Each row was made from one small tree. The marks that hang from a mark follow it in brackets, in alphabetical order. Every link used is in the known rows. Write each row's tree.
(in the rows, 128 means zero)
Known rows:
U{C P{L{D}}}: [131  98 146  81 105 174 162 159 104 116 116 169 117  87 124 128 165 121
 160]
F{D{L}}: [129 171 141 111 144  83  98  89 117 129 143 144 137 134 182 116  68 110
 144]
P{L{D} U{C}}: [129  93 150  83 107 145 154 172  97 150 114 224  59 115 130 146 180 110
 170]
P{U{C}}: [147 111 139  76 121 106 129 123 109 175 111 193  98 127 139 129 134 115
 140]
P{L{D}}: [128 115 155 143  95 122 128 159 117 140 119 169 103  73 147 160 168 123
 154]
U{C}: [160 123 150 101 106 115 123 103 119 154 111 144 114 117 127 117 127 118
 140]
U{C P{L}}: [144 119 129  57 122 121 147 135 106 129 107 144 124  91 123 123 150 104
 166]
F{D{L{P{U{C}}}}}: [136 148 138  43 168 118 142 123  80 128 131 146 110 179 123  97  57  99
 152]
L{D P{U}}: [120  98 151 129 119 137 143 174 101 161 119 159 134  98 127 155 119 144
 110]
C{U{P{L{D{H}}}}}: [110 129 167 152 157 192 151 168 111 114 142 144 153  83 106 123 180 160
 114]
P{L U{C}}: [144 114 133  59 124  94 138 147 101 162 106 199  65 119 129 143 167  93
 176]
P{L{D{H}} U}: [115 131 125 127 138 128 138 172 131 148 121 193  83 111 146 141 172 142
 130]
C{U{P{L{D}}}}: [108 101 185 145 127 179 146 174  87 124 141 168 155  58 119 155 181 139
 138]
F{D{H L{P}}}: [135 199 126 111 183 109 121 104 123 107 140  67 152 164 126  80  44 133
 111]
L{D P{U{C}}}: [137  87 157  93 116 168 163 168  90 150 113 166 108 128  99 129 125 134
 126]
U{P{L}}: [128 127 122  92 123  88 127 139 116 138 113 137 150  60 151 149 142 114
 151]
F{D}: [107 171 166 119 123  71 105  97 109 149 116 133 143  93 179 137  94 119
 149]
C{U{P}}: [125 116 174 137 143 136 122 125  99 150 138 137 194  71 127 138 134 145
 108]
F{D{H{J} L}}: [ 82 185 115 122 165  82  92  58 138 127 149 110 162 184 181  97  71 123
 139]
D{F H{J} L{P}}: [120 138  63 166 146 117 108  83 178 103 149  33 163 190 111 103  98 135
 106]
H{D{F L} J}: [118 126 131 175  97 107  94  82 142 122 131 111 152 168 142 152 118 118
 113]
H{D{F L{P}}}: [170 138 141 163 114 134 122 130 128 103 121  68 141 147  87 135  89 128
  85]
D{F H L{P}}: [168 152  72 162 153 131 118 109 181  97 143  42 135 165  97  90  94 143
  85]
H{D{F L{P}} J}: [121 124 132 167 108 119 112 102 126 109 126  59 168 172  99 149  95 120
 106]

Write each row's tree:
[174 137  98  69 182 145 146 129 124 134 134 127 105 197  85  73  84 129
 101]  D{H L{P{U{C}}}}
[155 118 108  97 157  96 121 141 110 154 138 145 134 142 129 131  78 118
 109]  D{L{P{U}}}
[ 76 122  98 188 102 131 121 120 174 110 130 106 115 133 141 147 194 137
 151]  P{L{D{F H{J}}}}
[121 120 168 121 145 126 132 150  91 136 132 143 161  61 117 151 168 121
 144]  C{U{P{L}}}
[132 123 132  91 136 161 158 166 120 139 115 201  58 140 116 115 179 131
 146]  P{L{D{H}} U{C}}
[115 141  61 174 135 103  89  63 194 117 153  86 147 186 152 109 121 133
 115]  D{F H{J} L}
[129 132 113 203 105 159 121 121 186 117 131 110 120 118 138 119 157 167
  92]  L{D{F H}}
[104  92 155 178 113 187 144 168 123  98 145 138 142  66 114 157 204 139
 138]  C{U{P{L{D{F}}}}}
[172 109 116  59 153 130 141 135 100 144 132 151 107 172 100 105  85 108
 125]  D{L{P{U{C}}}}
[ 85 116 105 198 110 156 130 115 169 110 130  48 163 147 110 130 139 161
 106]  L{D{F H{J}} P}
[122 145  93 132 162 106 110  90 142 130 144  64 175 181 115 102  76 135
 106]  D{H{J} L{P}}
[131 201 124 119 171  97 103  83 139 120 143 120 136 161 167  85  66 130
 119]  F{D{H L}}
[111 100 109 151  93 151 140 158 149 100 125 133 133  66 148 157 181 130
 143]  U{P{L{D{F}}}}
[165 124  90 154 125 116 114 115 157 108 142  66 137 139 111 122  95 121
 109]  D{F L{P}}
[ 81 118 103 206  98 144 111  94 185 123 135 100 147 143 152 133 162 159
 114]  L{D{F H{J}}}
[128  91 116 115  90 185 160 151 140  91 120 139 104  95 118 131 188 122
 159]  U{C P{L{D{F}}}}
[151 108 141  68 133 117 149 143  94 162 105 141 113 131  96 126 111 118
 132]  L{P{U{C}}}
[134 130 114 194 116 170 140 142 171 103 125  58 137 122  96 115 134 169
  85]  L{D{F H} P}
[126  86 119 116  91 156 152 165 134 124 118 194  47 125 124 149 204 110
 169]  P{L{D{F}} U{C}}
[120 186 113  88 199  99 128 123 113 127 139 116 135 175 138  92  49 130
 111]  F{D{H L{P{U}}}}
[ 97 125 157 182  77  95 102  90 136 140 104 101 157 128 139 174 143 128
 121]  H{D{F} J}
[109  96 113 152  95 122 132 171 143 134 123 188  73  93 155 176 196 119
 153]  P{L{D{F}} U}
[132 170 143 103 155  96 116 110 100 117 136  91 154 138 139 111  45 112
 135]  F{D{L{P}}}
[166 140 140 172 103 124 104 108 144 116 127 120 125 144 129 139 112 126
  93]  H{D{F L}}
